Every row comes from one small tree of marks. The marks that hang from a mark follow it in brackets, in the order of their numbers. Every link used is in the known rows. Which tree was each row made from?
Known rows:
k790{k316{k333{k514} k680{k194}}}: 33.1 15.2 25.9 12.0 9.4 4.5 28.0 -12.6 26.0 -47.2 19.0 -8.2 18.8 -9.8
 -12.0 -2.9 3.2 40.0 -0.2 -9.0 -0.7 3.9
k278{k246{k754} k651}: 12.6 18.1 23.5 7.4 4.0 -12.1 16.6 8.9 10.0 -29.9 28.1 -12.9 23.0 -49.9
 0.0 3.6 22.6 29.8 -13.2 11.8 -6.8 -4.2
k333{k278{k651} k316{k680{k194}}}: 26.4 20.7 31.8 10.2 6.1 -6.6 7.5 -2.1 23.5 -12.6 27.0 -3.8 28.9 -10.7
 3.5 4.0 7.6 49.6 -33.3 -4.6 8.1 -4.0
k790{k316{k333{k278} k680}}: 21.2 16.3 27.0 10.3 3.4 3.2 30.4 -9.9 25.8 -34.5 22.1 -1.8 14.3 -8.9
 -11.6 -1.9 0.6 45.3 0.9 -10.9 -13.0 0.4
k218{k680{k194 k316}}: 3.9 25.8 18.5 6.6 3.9 -5.3 8.1 9.4 23.2 -24.4 22.3 -11.6 24.6 -4.3 0.0
 -3.0 -6.0 36.0 -22.7 -0.7 -9.1 0.3
k333{k278}: 4.7 18.4 32.8 5.4 0.5 -15.2 10.4 9.7 22.7 -1.5 33.2 -5.8 19.1 -14.9 -4.9
 1.0 13.7 38.0 -8.2 1.6 -5.6 -7.4
k790{k316{k333{k278{k651} k514}}}: 41.1 15.4 33.6 11.3 5.8 -1.3 27.3 -2.9 16.5 -29.3 25.9 -3.6 17.4 -10.0
 -6.6 0.5 24.1 43.2 -2.3 -2.2 -16.9 2.9
k333{k278{k246} k514}: 14.0 17.6 34.2 7.9 12.5 -15.9 10.5 16.6 16.7 -26.9 34.7 -6.3 19.5 -23.6
 -0.6 2.9 42.3 46.3 -8.0 1.5 9.8 -4.4
k316{k680}: 7.6 17.2 21.5 6.9 3.6 -7.6 12.3 1.7 26.6 -9.2 26.8 -10.9 14.3 -20.1
 -15.2 -2.3 -4.6 39.0 -3.3 -4.3 4.6 -13.7
k260{k194}: 7.1 22.2 36.6 4.9 -0.3 -19.5 14.2 15.0 25.1 -11.8 26.5 -8.9 22.9 -17.5
 -14.0 -1.5 -8.1 37.2 3.7 9.4 -9.2 -14.0
k754{k246}: 6.9 18.6 29.0 9.3 5.4 -14.4 10.6 4.4 21.2 -28.6 28.2 -13.2 13.9 -13.7
 -24.2 -1.8 8.7 35.2 -3.7 3.7 -14.5 -1.7
k316{k333 k680{k194}}: 16.0 16.0 19.2 9.7 4.8 -3.2 14.7 -10.2 30.1 -28.4 15.1 -5.6 21.2 -10.7
 -14.3 -4.2 -4.5 44.6 -7.7 -12.0 8.6 3.4
k278{k651}: 19.1 18.3 24.3 6.1 -1.9 -12.2 10.7 4.5 17.9 -0.1 28.5 -11.7 20.0 -21.2
 -9.9 0.9 8.3 35.5 -8.6 8.1 -9.9 -14.5
k92{k246{k754}}: 5.6 17.5 31.3 8.9 10.6 -17.3 17.7 12.7 14.7 -4.1 31.4 -18.1 18.3 -32.1
 -13.2 -1.9 -13.9 37.3 -1.0 7.7 -9.0 -5.3
k218{k680{k194{k959} k316{k333}}}: 9.5 26.7 20.0 11.8 6.4 -4.1 13.7 -0.2 22.8 -30.4 15.4 -5.5 22.8 3.7 -1.0
 -3.1 -7.4 55.5 -29.3 -7.4 -18.9 -2.5
k680{k194 k316}: 4.7 23.3 24.9 5.8 2.0 -6.2 6.6 12.0 22.1 -24.0 23.1 -12.1 27.7 -5.2 1.2
 2.4 -2.4 30.8 -24.1 8.9 -5.2 1.8
k790{k316{k333{k278 k514} k680}}: 32.7 14.5 30.6 11.9 10.2 3.6 28.1 -5.7 23.7 -37.6 24.4 -3.0 13.2 -9.0
 -11.1 -2.1 14.3 46.5 0.7 -13.0 -3.3 3.1
k790{k316{k333{k278 k514}}}: 29.5 14.5 34.9 10.2 7.6 -1.7 28.5 -2.1 20.3 -30.6 27.1 -4.3 14.9 -7.2
 -8.0 -0.6 17.3 40.1 5.4 -3.9 -20.5 5.6
k316{k333 k680}: 15.5 14.9 19.8 9.0 5.5 -3.3 17.3 -6.1 27.7 -18.6 17.4 -5.9 12.2 -13.3
 -20.3 -4.8 -4.9 45.0 3.2 -12.4 -2.6 -0.5
k316{k333{k278 k514} k680{k194{k959}}}: 28.4 17.5 31.4 14.9 13.8 -7.6 12.0 -5.3 25.7 -30.4 20.7 0.6 22.3 -5.3
 -5.3 -0.4 24.6 68.1 -29.0 -18.1 22.9 -4.8
k246{k754}: 2.8 15.7 28.9 5.3 4.2 -12.0 15.5 8.2 17.3 -7.2 30.2 -15.4 17.8 -39.0
 -6.8 -0.2 0.7 18.8 -5.2 7.0 -16.0 1.6
k680{k316{k333{k278{k651} k514}}}: 35.2 20.0 30.3 9.6 10.1 -1.5 8.4 16.1 14.5 -25.4 22.5 -2.7 19.3 -2.1
 -3.3 1.5 30.3 47.4 -21.8 -2.4 -3.4 12.7
k218{k680{k194 k316{k333}}}: 10.7 24.4 16.2 8.4 5.7 -1.4 12.6 3.4 24.2 -32.0 14.9 -6.9 22.7 1.4 -4.3
 -5.4 -6.4 40.4 -17.8 -7.2 -14.3 11.4
k790{k316{k680}}: 13.5 17.5 24.2 8.3 0.5 0.7 27.2 -6.4 25.3 -25.8 28.0 -12.3 14.1 -17.8
 -12.4 -1.1 -10.9 34.0 3.7 0.0 -14.5 -13.5

Which tree is each row?
11.9 19.0 28.1 8.4 8.5 -6.2 11.1 -5.6 28.6 -13.7 24.1 -10.9 23.2 -10.4
 -4.6 0.3 -15.6 38.6 -13.7 -2.7 -4.6 -2.8 -> k333{k316{k680{k194}}}
23.8 19.5 31.6 9.0 12.8 -2.6 9.4 17.2 18.6 -26.3 23.0 -3.1 16.8 0.3 -4.9
 0.2 23.5 43.5 -14.5 -4.2 -6.4 14.9 -> k680{k316{k333{k278 k514}}}
26.0 22.9 34.9 13.1 6.2 -9.6 8.3 -6.0 21.9 -10.7 27.2 -3.1 29.1 -8.2 6.0
 6.1 6.7 63.8 -43.7 -4.7 4.4 -15.8 -> k333{k278{k651} k316{k680{k194{k959}}}}
32.4 16.9 25.8 11.6 0.7 4.4 29.1 -10.8 22.1 -33.7 21.7 -1.6 17.0 -11.8
 -10.0 -0.4 6.2 48.1 -6.3 -9.2 -9.5 -2.4 -> k790{k316{k333{k278{k651}} k680}}
36.0 19.3 33.6 12.4 18.7 -7.5 9.3 7.9 15.8 -29.4 31.0 -4.1 21.2 -21.8
 2.6 5.0 36.7 57.7 -22.8 -5.4 14.2 -3.0 -> k333{k278{k246 k651} k316{k680} k514}
28.1 13.3 23.1 11.0 13.7 -3.1 14.8 -1.0 25.1 -22.9 20.2 -6.8 10.6 -12.8
 -20.3 -5.5 10.9 45.8 3.3 -14.6 8.2 3.3 -> k316{k333{k514} k680}
40.7 18.3 36.2 11.4 15.8 -6.5 5.9 6.2 18.8 -8.5 32.0 -5.6 19.5 -13.1
 -2.0 2.9 25.2 51.8 -23.6 -7.7 10.0 -3.7 -> k333{k278{k651} k316{k680} k514}
11.5 16.6 22.3 10.4 8.2 -5.0 18.2 -1.1 24.8 -37.9 19.6 1.3 16.3 -18.5
 -10.2 -1.1 18.6 56.0 -5.3 -13.9 8.8 1.8 -> k316{k333{k278{k246}} k680}
16.3 15.7 25.2 9.5 5.9 -4.6 15.3 -2.4 27.3 -18.8 20.7 0.4 14.6 -10.7
 -14.9 -3.2 8.3 50.8 -6.2 -16.0 5.2 2.6 -> k316{k333{k278} k680}
33.5 15.6 30.5 12.4 9.4 3.2 26.6 -9.2 25.6 -46.7 21.9 -3.1 21.0 -7.3
 -6.3 -1.3 15.0 46.9 -9.3 -12.7 6.5 6.4 -> k790{k316{k333{k278 k514} k680{k194}}}
31.9 16.9 28.9 14.9 9.8 1.6 28.8 -16.3 24.7 -44.3 19.2 -6.7 19.0 -6.8
 -8.7 -0.9 2.1 54.1 -11.1 -9.3 -4.8 -8.7 -> k790{k316{k333{k514} k680{k194{k959}}}}
7.0 15.8 29.4 8.5 8.1 -10.2 21.1 5.2 16.9 -35.1 22.9 -2.2 19.3 -31.8
 -3.5 0.6 23.8 39.0 -5.6 -2.5 -10.6 14.9 -> k316{k333{k278{k246{k754}}}}
25.8 20.1 41.3 13.6 17.9 -10.8 7.0 -0.2 23.8 -16.0 30.8 -4.9 24.4 -5.2
 4.8 3.9 16.1 62.5 -34.7 -9.1 11.8 -9.3 -> k333{k278 k316{k680{k194{k959}}} k514}
18.0 21.2 33.8 8.9 7.3 -12.6 13.1 6.4 15.2 -19.0 30.3 -4.2 24.6 -19.9
 6.7 6.8 21.1 48.5 -17.4 6.6 -14.8 -3.2 -> k333{k278{k246 k651} k316}
23.0 18.6 26.6 8.3 12.4 -1.3 10.9 13.5 18.7 -25.8 20.0 -8.5 14.6 -2.3
 -9.6 -1.3 11.1 37.9 -6.1 -0.9 -14.1 13.7 -> k680{k316{k333{k514}}}
20.1 23.8 24.4 9.4 4.5 -2.5 11.0 9.2 17.1 -50.6 15.7 -0.5 32.0 -6.6 7.5
 4.4 26.1 49.5 -32.7 2.2 2.9 13.0 -> k680{k194 k316{k333{k278{k246 k651}}}}
18.5 18.3 39.1 9.5 18.7 -13.8 11.8 11.8 17.0 -24.2 34.5 -6.3 20.0 -16.4
 4.5 5.0 30.5 47.0 -9.2 2.1 -6.7 3.6 -> k333{k278{k246} k316 k514}
31.0 21.3 28.2 10.7 12.6 -2.7 10.7 17.9 12.6 -42.7 21.0 -1.4 20.8 -9.2
 0.2 3.2 39.9 51.5 -21.0 -0.3 -0.2 12.1 -> k680{k316{k333{k278{k246 k651} k514}}}
2.6 24.1 22.6 10.0 1.9 -14.9 12.7 -3.7 24.6 -11.7 26.4 -11.0 23.2 -10.4
 -2.2 -2.9 -5.6 51.9 -21.8 -3.1 -11.4 -20.6 -> k218{k680{k194{k959}}}
6.3 20.6 25.8 10.8 3.1 -10.7 11.2 -6.3 27.3 -17.1 24.6 -9.4 23.6 -14.3
 -6.0 0.6 -5.1 54.3 -25.4 -4.0 10.5 -23.5 -> k316{k680{k194{k959}}}
10.7 23.8 27.2 10.9 4.6 -5.2 12.5 0.8 21.6 -31.8 15.2 -5.7 26.0 3.8 0.3
 2.3 -2.9 53.7 -30.5 2.0 -15.7 -1.5 -> k680{k194{k959} k316{k333}}
32.8 15.2 31.2 11.1 13.8 -8.8 16.6 9.2 10.5 -38.2 24.6 -2.9 20.7 -34.7
 -1.8 1.7 46.4 44.7 -13.7 -3.4 3.4 14.0 -> k316{k333{k278{k246{k754} k651} k514}}
11.6 22.1 36.8 11.7 8.6 -10.2 10.0 -5.0 26.7 -12.2 28.0 -3.7 25.9 -5.2
 4.8 4.5 -0.8 59.8 -34.2 -6.8 0.4 -12.6 -> k333{k278 k316{k680{k194{k959}}}}
21.1 16.7 21.7 10.5 2.0 4.2 30.0 -16.6 28.2 -42.5 16.8 -7.2 20.4 -9.2
 -11.4 -2.7 -11.5 39.2 -0.3 -7.0 -10.2 1.4 -> k790{k316{k333 k680{k194}}}
3.5 26.0 29.7 9.2 2.1 -8.8 8.1 7.7 20.6 -22.3 23.3 -10.6 28.0 -2.1 5.0
 4.5 -2.6 48.5 -36.6 9.1 -10.2 -13.3 -> k680{k194{k959} k316}
19.1 20.4 29.4 9.3 14.9 -3.2 12.3 18.1 15.9 -44.3 22.1 -2.2 18.3 -6.4
 -0.8 1.9 32.8 48.7 -14.0 -2.1 -4.0 15.1 -> k680{k316{k333{k278{k246} k514}}}
20.5 15.6 22.1 10.2 2.9 4.8 32.3 -13.4 26.2 -33.9 19.3 -7.2 12.0 -11.7
 -17.3 -3.5 -12.0 38.9 9.7 -7.6 -20.0 -1.5 -> k790{k316{k333 k680}}
29.5 14.1 29.6 9.9 7.6 -0.6 30.6 -5.8 21.0 -30.8 24.2 -9.6 12.6 -10.1
 -13.4 -2.1 5.9 33.4 13.6 -0.4 -27.4 3.4 -> k790{k316{k333{k514}}}
25.2 14.3 33.7 9.0 11.8 -9.7 13.0 6.5 21.2 -14.8 26.0 -2.5 15.3 -8.7
 -10.9 -2.1 27.1 45.9 -0.9 -8.1 -2.6 8.3 -> k316{k333{k278 k514}}
26.6 17.3 31.8 10.5 17.2 -6.2 8.3 -0.4 25.6 -17.4 27.1 -12.8 21.5 -11.1
 -4.7 0.2 2.1 40.8 -14.0 -5.4 7.7 0.2 -> k333{k316{k680{k194}} k514}
11.2 24.7 32.1 11.3 4.6 -6.3 10.5 4.2 21.3 -30.7 18.0 -0.5 28.2 6.0 5.4
 3.8 8.6 58.8 -38.9 -1.5 -9.4 1.3 -> k680{k194{k959} k316{k333{k278}}}
14.3 18.4 23.2 12.4 5.3 -6.2 15.7 -13.9 28.5 -26.9 15.1 -4.0 21.3 -7.7
 -11.7 -1.9 -5.1 59.8 -19.1 -12.0 4.4 -10.1 -> k316{k333 k680{k194{k959}}}
